Every row comes from one small tree of marks. The marks that hang from a mark follow it in brackets, in the order of their numbers. Every link used is in the known rows. Which tree was each row made from?
Known rows
q258{q177{q414 q440 q492 q886 q929}}: [  6.6 -10.7 -14.5  -1.3   3.0  18.1  19.0  -2.1   4.6  43.1   8.2  -3.0
   0.4  11.3 -16.4   4.7   3.1   7.4   7.0 -11.3  -0.3   3.2  24.0   7.1
  11.7   3.4]
q886{q177{q258}}: [  4.9 -17.2  -7.9  -2.0   8.1  14.7  20.0  -2.3   6.7  24.3   3.3  -3.3
   1.1  13.1 -21.1   9.1   9.1  -6.6   0.0 -15.9  -6.8   8.3   6.2   6.4
   7.1   7.3]
q168{q713{q177{q258 q492 q886}}}: [  5.0 -11.7 -14.4  -2.0   8.2  14.9  22.3  -5.6   4.8  15.6   6.0  -0.1
  -7.3  11.0  -8.7  11.8  13.2   6.8  -0.1 -13.6 -14.5  16.1  11.3   6.3
   8.8  12.0]
q886{q177{q258 q414 q713 q929}}: [ -1.1 -15.1  -9.6  -3.8   8.0  18.4  16.6   1.0   2.7   8.2   9.1  -5.6
   5.0  10.4 -27.5  10.4  13.4  -2.8   1.3 -15.3   5.0   0.0  17.4   4.2
   8.3  10.0]
q886{q177{q258 q414 q440 q492 q713}}: [ -0.4 -13.5 -18.6 -10.6   1.5  18.8  18.1   0.9   4.1  35.1   7.6  -1.2
   0.8   4.9 -37.2   9.1  17.0   2.3   1.0  -9.7   1.5   0.5   7.0   2.7
  11.4  18.3]
q168{q713{q177{q258 q440 q886 q929}}}: [  4.4 -14.0 -16.0   2.6   5.0  16.3  21.6  -4.4   4.6  21.9   7.5  -0.4
 -11.0   9.6 -15.6  12.3   2.3   7.8   0.4 -17.9 -16.2  14.1  16.7   5.3
   7.8   4.6]
q886{q177{q258 q414 q440}}: [  3.3 -16.2 -13.0  -2.4   4.0  16.9  20.3   0.7   5.3  32.3   3.8  -2.2
  -1.7  10.4 -32.3  10.3   7.9  -5.3   1.7 -13.9  -3.3   3.3   8.6   5.3
   9.3   6.3]
q168{q713{q177}}: [  9.9 -12.0  -5.5   1.2  11.8  14.0  16.0  -7.1   6.4 -20.2   1.6   1.1
  -3.4  14.9   3.0  11.3  10.6   0.7   0.8 -19.0 -18.3  15.5  11.1   3.4
   5.6  10.6]
q492{q177}: [  7.7 -11.5  -3.4   5.7   7.9  15.4  23.2  -4.8   6.7  24.0   4.9   0.5
   1.5  13.7  -1.4  11.2   8.6  -4.4   2.5 -20.0  -6.0  11.6  10.4   5.3
   2.0   3.0]
q440{q177{q414 q713 q886}}: [  2.5 -14.8  -7.6  -4.8   7.6  13.9  17.0  -2.3   4.2  12.9   6.0  -3.4
   1.6  14.2  -0.6   8.2  17.3   7.4   7.5 -17.3   2.0   3.9   7.7   5.8
   1.8  11.3]
q713{q168}: [ 11.0 -11.7   1.0   3.2  12.6  14.9  19.2  -7.7   6.6  -8.8  -1.6  -4.8
   5.4  14.1  -4.5   6.0   5.5  -4.2   2.2 -18.9  -1.5  13.6  11.1   3.7
   7.1   5.2]
q713{q168 q177{q258 q414 q492 q886}}: [  2.9  -8.7 -12.4   5.6   9.3  17.6  27.5  -4.0   2.8  14.5   6.3  -6.1
  -0.8  13.6 -13.8   7.6  13.2   2.6   1.9 -14.2   0.0  11.6  17.2  10.6
  13.1   5.6]
q713{q168 q177{q258 q414 q886}}: [  4.2 -10.8  -9.3   9.0  11.2  16.9  27.3  -3.7   2.3   0.8   5.2  -4.6
  -1.5  18.2  -9.4   8.7   9.2  -0.9   1.8 -17.9  -1.2  12.6  17.0  11.1
  10.7   1.7]
q258{q177{q440 q492 q929}}: [  9.9 -11.6 -15.4  -2.1   2.2  17.3  16.5  -5.4   7.8  33.6   5.4  -2.9
   1.1  10.3 -16.4   4.5   2.5   3.5   4.2 -13.0  -8.2   4.9  19.1   4.5
   9.2   1.9]
q177{q258 q414 q492 q713 q886 q929}: [ -4.0 -10.8 -17.2  -3.8   4.1  19.0  20.9   0.2   1.3  28.7  12.7  -5.4
   2.3   5.9 -24.7   9.2  17.1  10.1   3.0 -10.8  11.9   1.5  25.1   5.2
   9.8   9.0]
q258{q177{q440 q929}}: [ 11.3 -13.7 -12.6   1.5   3.5  16.8  16.3  -4.8   7.3  19.7   4.5  -0.9
   1.0  14.7 -12.0   5.7  -1.6   0.4   4.3 -16.8  -9.1   5.8  20.3   4.3
   8.0  -2.8]
q258{q177{q440 q713 q886}}: [  9.2 -12.9 -14.5  -4.3   3.2  16.7  16.1  -4.2   5.0  21.0   7.1   5.2
  -0.8  16.5  -5.4   6.2   3.3   8.1   4.7 -15.1  -6.0   9.2  10.2   4.2
   9.4   8.9]
q492{q177{q414}}: [  6.4 -10.1  -4.1   6.3   9.1  16.9  23.3  -2.2   4.8  16.0   5.3  -0.8
   3.4  14.8  -4.0  12.7  12.1  -5.8   4.0 -18.8  -0.4   7.7  14.9   5.9
   4.5   2.5]
q168{q713{q177{q258}}}: [  8.6 -13.1 -12.4   1.4   9.5  14.7  19.5  -5.9   5.6 -11.9   3.2   0.8
  -5.4  15.3  -5.1  14.2  11.9  -0.8  -1.2 -17.7 -17.3  15.0  11.7   4.7
   7.3   6.2]
q492{q177{q886}}: [  5.4 -11.7  -3.1   5.9   8.0  15.3  25.7  -4.0   5.3  40.2   6.8   0.9
  -0.3  13.5  -0.1  10.2   5.6   0.4   3.8 -19.6  -3.9  13.8   9.9   7.7
   2.9   4.0]

Which tree is each row?
[  2.9 -13.4 -16.0   6.0   6.5  14.2  25.4  -4.0   5.4  17.8   7.2  -0.4
  -6.0  16.3  -6.0   9.3   7.9   1.5   0.8 -17.9 -12.5  11.8  14.4  10.9
   6.7   0.0] -> q713{q177{q258 q886}}
[  3.4 -12.8 -14.9   9.2   5.3  18.2  27.0  -5.2   4.5  29.2   7.4  -5.3
  -6.5  10.7 -18.8   6.2  -2.3   4.9   0.7 -20.0  -7.9  12.5  19.2   8.9
   8.3  -2.3] -> q713{q168 q177{q258 q440 q886 q929}}
[  6.9  -9.3  -2.3  -1.0  12.4  17.9  15.7  -4.1   2.8 -30.6   2.6  -3.0
   9.0  14.2  -6.6   8.9  14.9  -0.4   3.3 -16.5   8.8   7.2  14.7   1.4
   8.5  13.1] -> q177{q414 q713{q168}}
[  3.6 -14.3  -2.9  -4.0   7.4  18.8  14.2  -3.8   5.3  14.6   4.5  -5.0
   4.4   5.6 -24.8   4.0   0.9   1.8   1.3 -19.3  -0.9   6.5   8.5   0.7
   6.9  15.3] -> q886{q177{q440 q713{q168} q929}}
[ -0.2 -14.2 -18.1  -8.2   3.1  15.5  21.2  -1.1   3.8  35.7   9.0  -5.2
   0.0  10.4 -14.1   9.7  22.7  10.0   4.9 -11.9   3.9   2.6   7.8   6.7
   4.5  11.4] -> q440{q177{q258 q414 q492 q713 q886}}
[ -2.8 -12.6 -23.8  -6.3  -2.4  18.7  21.3  -2.2   4.1  55.7  12.0  -2.1
  -5.1   0.6 -31.8   7.5   8.1  14.5   1.4 -11.6   1.5   4.5  18.0   3.1
   8.4   9.1] -> q177{q258 q440 q492 q713 q886 q929}
[ -0.4 -12.9 -21.0   7.8   2.7  17.6  25.6  -0.7   3.7  27.5  10.1  -2.6
  -8.3  11.1 -20.3   9.5   4.2   4.5   2.9 -17.4  -6.0   4.8  25.2   9.8
   8.0  -3.3] -> q713{q177{q258 q414 q440 q886 q929}}
[  8.0 -12.2  -5.6   1.4  12.1  13.4  17.7  -6.6   5.2  -5.9   3.6   1.9
  -5.3  14.5   4.6  10.4   7.1   5.0   1.9 -18.8 -16.5  17.2  10.2   5.5
   5.6  12.1] -> q168{q713{q177{q886}}}
[  3.7  -9.7 -11.0  -5.0   3.6  19.7  15.7  -6.3   5.5  17.1   5.9  -5.4
   3.7   0.4 -22.8   3.6   6.9   9.1   1.9 -15.0   3.0   6.4  16.1  -0.7
   8.0  13.2] -> q177{q440 q492 q713{q168} q929}
[ 11.5 -12.6 -15.6  -5.1   2.9  17.3  13.8  -5.3   6.4   5.7   4.8   4.8
   1.2  16.5  -7.4   7.1   6.1   3.3   3.4 -15.2  -7.8   7.0  10.7   2.4
   7.4   7.2] -> q258{q177{q440 q713}}
[  6.1 -13.1 -16.8   4.7   0.7  17.4  27.4  -3.0   6.4  51.7   7.1   2.0
  -4.8  10.8 -19.4  13.6   6.4  -2.9   0.4 -17.9  -7.8  10.3   8.9   5.4
   4.1  -1.8] -> q492{q177{q258 q440}}
[  2.0  -9.2  -5.9   2.3   8.3  18.0  22.6  -1.2   2.0  22.4   9.9   2.1
   2.5  14.0  -2.7  11.8  13.9   3.3   4.6 -18.1   5.8   8.2  13.6   5.8
   4.1  11.3] -> q492{q177{q414 q713 q886}}
[  4.6  -9.7 -14.6   2.8   3.9  21.4  26.3  -2.0   2.2  25.4   8.5   0.1
   1.0  11.5 -22.7  14.6  12.3  -1.5   1.0 -16.9   6.2   8.4  11.0   3.3
   7.9   5.5] -> q492{q177{q258 q414 q440 q713{q168}}}
[  8.4  -9.1  -3.5   8.2  13.8  16.8  20.9  -5.7   4.7 -25.8   1.4  -5.0
   3.3  17.6  -1.5   7.1  10.0  -4.8   2.8 -19.6  -3.8  10.3  16.1   7.6
   8.9   4.6] -> q713{q168 q177{q414}}
[  5.9 -13.4   1.2  -4.5  12.6  16.7  14.1  -4.8   5.3  -5.2   2.3  -3.5
   7.9  12.1 -13.1   5.6   8.9  -2.6   1.1 -18.3   0.0  10.0   2.6   2.3
   7.9  19.5] -> q886{q177{q713{q168}}}
[  2.8  -9.8  -7.0  -2.5   7.9  14.8  20.3  -2.4   4.5  24.8   4.8  -3.1
   2.2   9.2  -9.1   6.1  13.3   4.7   5.9 -11.3   3.5   6.1  17.0   6.8
   8.7  11.3] -> q177{q414 q492 q886}
[  2.3 -14.2 -11.4  -6.7   4.6  15.1  14.4  -5.2   7.6  20.2   7.2  -8.0
   3.6   5.8  -7.8   5.1  17.8   8.6   4.6 -16.2  -2.9   2.1  11.1   3.0
  -0.1  10.2] -> q440{q177{q492 q713 q929}}
[  2.2 -17.6 -15.7  -5.2   3.7  13.9  20.9  -3.7   5.4  30.2   7.2  -3.0
  -1.9  13.8  -8.5   9.7  15.2   7.9   3.4 -16.9  -2.5   7.5   4.0   6.7
   1.0   6.6] -> q440{q177{q258 q713 q886}}
[  2.4 -11.4 -15.3  -1.5   3.7  19.5  23.5  -1.6   1.2  18.4   7.1  -0.2
  -1.5  10.8 -24.4  10.3   8.4   5.8   2.1 -14.0   9.5   8.5  12.8   3.8
  11.3   9.4] -> q177{q258 q414 q440 q713{q168} q886}
[  2.0 -12.3 -15.3   7.0   7.9  15.4  25.6  -1.7   3.5   9.6   7.7  -1.1
  -4.6  17.8  -8.0  10.6  12.2   0.7   2.4 -16.6  -5.5   8.2  19.2  11.2
   7.8   0.2] -> q713{q177{q258 q414 q886}}
[  0.5  -9.2 -12.8  -4.8   7.9  19.1  23.2  -2.3   0.8  15.5   7.8  -4.2
   4.2   9.8 -21.1   8.8  17.8   6.9   2.1 -10.4  13.5   8.3  14.2   4.8
  12.8  14.4] -> q177{q258 q414 q492 q713{q168} q886}
[  1.2 -14.5 -18.2 -11.2   0.8  17.8  17.3  -1.7   6.2  41.7   7.2  -0.2
  -1.6   3.5 -34.5   7.6  12.8   3.8  -0.5 -11.2  -4.7   4.3   2.8   2.1
   9.2  18.0] -> q886{q177{q258 q440 q492 q713}}
[  2.1 -12.5 -21.5   5.4   2.5  16.4  25.8  -1.1   4.0  26.1   8.0   1.0
  -9.1  13.8 -16.7  10.1   7.8   3.3   2.6 -16.1  -8.4   7.0  16.9  10.1
   8.6   0.7] -> q713{q177{q258 q414 q440 q886}}
[  1.0 -15.4 -11.9   3.6   5.4  15.4  23.9  -2.9   4.8  34.0   8.1  -5.1
  -2.0  11.4 -17.4   8.9   3.6   2.7   2.0 -16.7  -1.1   9.0  21.4   7.7
   6.0  -3.8] -> q177{q258 q886 q929}
[  3.4 -12.9 -15.8  -2.9   2.8  18.4  22.9  -4.4   3.1  26.8   6.0   0.4
  -3.0   9.3 -22.5   8.6   4.0   8.0   0.4 -15.4   2.1  12.6   7.5   3.3
   9.1   9.1] -> q177{q258 q440 q713{q168} q886}
[ -1.4 -10.8 -24.2  -6.1  -1.4  20.6  18.8  -0.3   3.6  24.9  10.3  -3.7
  -0.2   1.7 -36.0  10.4  15.7   7.4   1.8 -10.0   7.2  -1.8  22.8   1.7
   9.8   7.2] -> q177{q258 q414 q440 q492 q713 q929}
[ -2.3 -13.2 -20.3  -1.8   0.4  19.4  21.5   1.0   1.6  31.8  12.0  -1.3
  -2.7   7.0 -28.8  10.6   7.5   9.3   3.1 -14.1   7.5   1.8  23.1   4.1
   8.4   4.4] -> q177{q258 q414 q440 q713 q886 q929}
[  4.4 -12.1 -16.5   6.8   7.5  15.9  23.3  -2.3   4.8  -7.9   6.1  -1.9
  -1.7  17.6  -9.8  12.0  15.0  -4.2   1.1 -16.8  -7.3   5.9  19.0   9.0
   7.9  -1.1] -> q713{q177{q258 q414}}
